Each row comes from the steps of one walk. Every step used is in the known rows, and no mark comes twice. Write the walk behind each row, first mark first.
(in the rows, 128 means zero)
Known rows:
J/V/Y/E/K: [146 107 147 116 128 102 159  62 126  92 139  49 139  51 114 132 103 117
 137  89 149 101 139]
E/Y/C/P: [160  98 132 105 115 143 138 119  73 112 140  73 154  83 147  83 128  86
 136  94 127  91 126]
C/P/E/J/V: [174  91 123 124 144 136 162  66 142 109 150  25 118 144 104 135 112 119
 123 114 147  72 139]
K/E/P: [158 126 132 103 123 121 129 124 169 135 127  91 174  73 114 120 101 111
 113 111 119 144 158]
J/V/Y/C/P: [165 110 148 107 113 113 138  79  70 109 128  50 131  79 120  88 117 102
 159 101 141  91 139]
V/J: [153 125 105  83 127 127 140 101 116 134 161  65 121 100 133 111 126  91
  92 113 116 112 170]
Y/E: [180 104 121  75 133 137 173 108 146 136 147  71 137  76 129 113 110 100
 104 123 116 111 155]
J/V: [179 141 106  93 133 114 142  65 129 121 146  50 117  81 133 127 112 103
 101 118 127 120 173]
E/P: [176 118 125 108 116 119 129 109 158 136 139  71 149  76 147 127  98  91
  88  94 109 119 170]
L/K/E/P: [176 129 150 107 100 113 119 107 197 132 128  69 180  45 120 113  79  93
  98 127 131 134 169]
L/K/E/Y: [166 131 115 119 112 120 130  95 174 112 144  71 182  36 121  98 126 108
 104 137 144 124 167]
Y/C/P/E: [189  88 161 104 109 144 139 128 121 103 155  73 127 105 131  97 111  83
 139 132 110 102 140]
Y/C/P/E/J: [172  76 144 117 113 156 147 123 111 115 145  59 126 142 118 110 120  92
 135 119 130  82 125]
K/E/Y/C: [136 128 120 101 123 129 141 125 105 119 119  93 159  71 116  99 147 105
 146 122 135 140 144]
K/E/J/V: [143 135  95 101 144 129 148  81 135 134 124  52 139 123  83 135 126 132
 121 122 158 125 146]
V/Y: [175 121 105 125 111 116 116  97 141 117 156  85 149  59 129 102 138 117
 111 113 116 119 174]
J/V/Y: [169 133 109 118 127 100 138  57 128 110 139  55 129  63 118 118 130 123
 119 111 135 114 180]
P/E/Y: [177 109 107 134 137 122 155  87 171 101 158  74 135  79 138 130 151 114
 111 125 119 107 179]
P/E/Y/C: [164 104 130 121 120 122 157 105 131 103 135  73 120  81 143 120 149  93
 137 129 124 114 168]
L/K/E/J/V/Y: [153 132 117 135 113 105 136  52 162 122 120  35 157  70  78 116 122 132
 125 130 179 109 163]

Which walk is each row?
[146 129  96 114 137 129 137 111 146 118 141  93 176  68 115 105 148 126
 119 120 129 137 153] | K/E/Y
[152 124  91 107 130 148 131 121 147 140 143  84 162 117  91 119 132 126
 112 123 135 129 138] | K/E/J
[144  99 132 122 116 126 147  78  62 122 118  36 127 119 105  99 121 110
 155  85 161  77 123] | E/J/V/Y/C/P
[150 122  92 132 129 109 145  51 122 125 133  40 124 102 106 132 137 133
 119  99 156  97 162] | E/J/V/Y
[166  97 144  82 132 121 179 108 163 147 123  63 149  74 135 127  90  93
 104  99 120 107 157] | Y/E/P
[169  95 167 125 121 113 153  78 110  89 132  49 116  86 110 104 122 108
 168 122 139  91 155] | J/V/Y/C/P/E
[150 102 131 135 122 108 168  62 118 111 115  37  94 116  99 137 145 118
 153 123 158  95 164] | P/E/J/V/Y/C
[149  88 107 117 129 132 175  94 137 144 137  60 145  95 106 115 136 129
 120 104 146  86 143] | V/Y/E/J
[177  85 124 138 137 138 150 100 153  93 167  68 152  90 139 107 134 115
 121 111 117  81 150] | C/P/E/Y
[179  86 182 124  99 149 113 135 112  73 164  76 139  94 134 112  90  73
 140 103 113 103 114] | Y/C/P/E/K
[140 108 141 103 122 145 139 134  85 114 130  86 179  83 113  78 132 104
 157 110 137 117 114] | K/E/Y/C/P
[167  89 148 109 130 138 167  84  99 114 131  30 104 146 106 129 111  96
 148 117 151  79 130] | Y/C/P/E/J/V
[146 102 149 104 141  87 194  56 152 135 104  37 138  56 115 133  97 121
 133  90 146  98 169] | J/V/Y/E/P
[157 107 107 149 136 105 159  46 160 111 136  35 111 111  94 147 144 139
 129 119 152  90 176] | P/E/J/V/Y
[163  86 125 153 137 123 159  59 141 101 147  30 129 125  93 125 131 139
 141 108 154  67 146] | C/P/E/J/V/Y
[157 111 127  91 141 101 187  57 136 123 126  45 127  59 111 119 121 126
 134 114 141 100 167] | J/V/Y/E
[152 105 106  83 151 129 203  65 123 143 126  26 115 123 109 140 112 114
 112 110 155  88 145] | Y/E/J/V
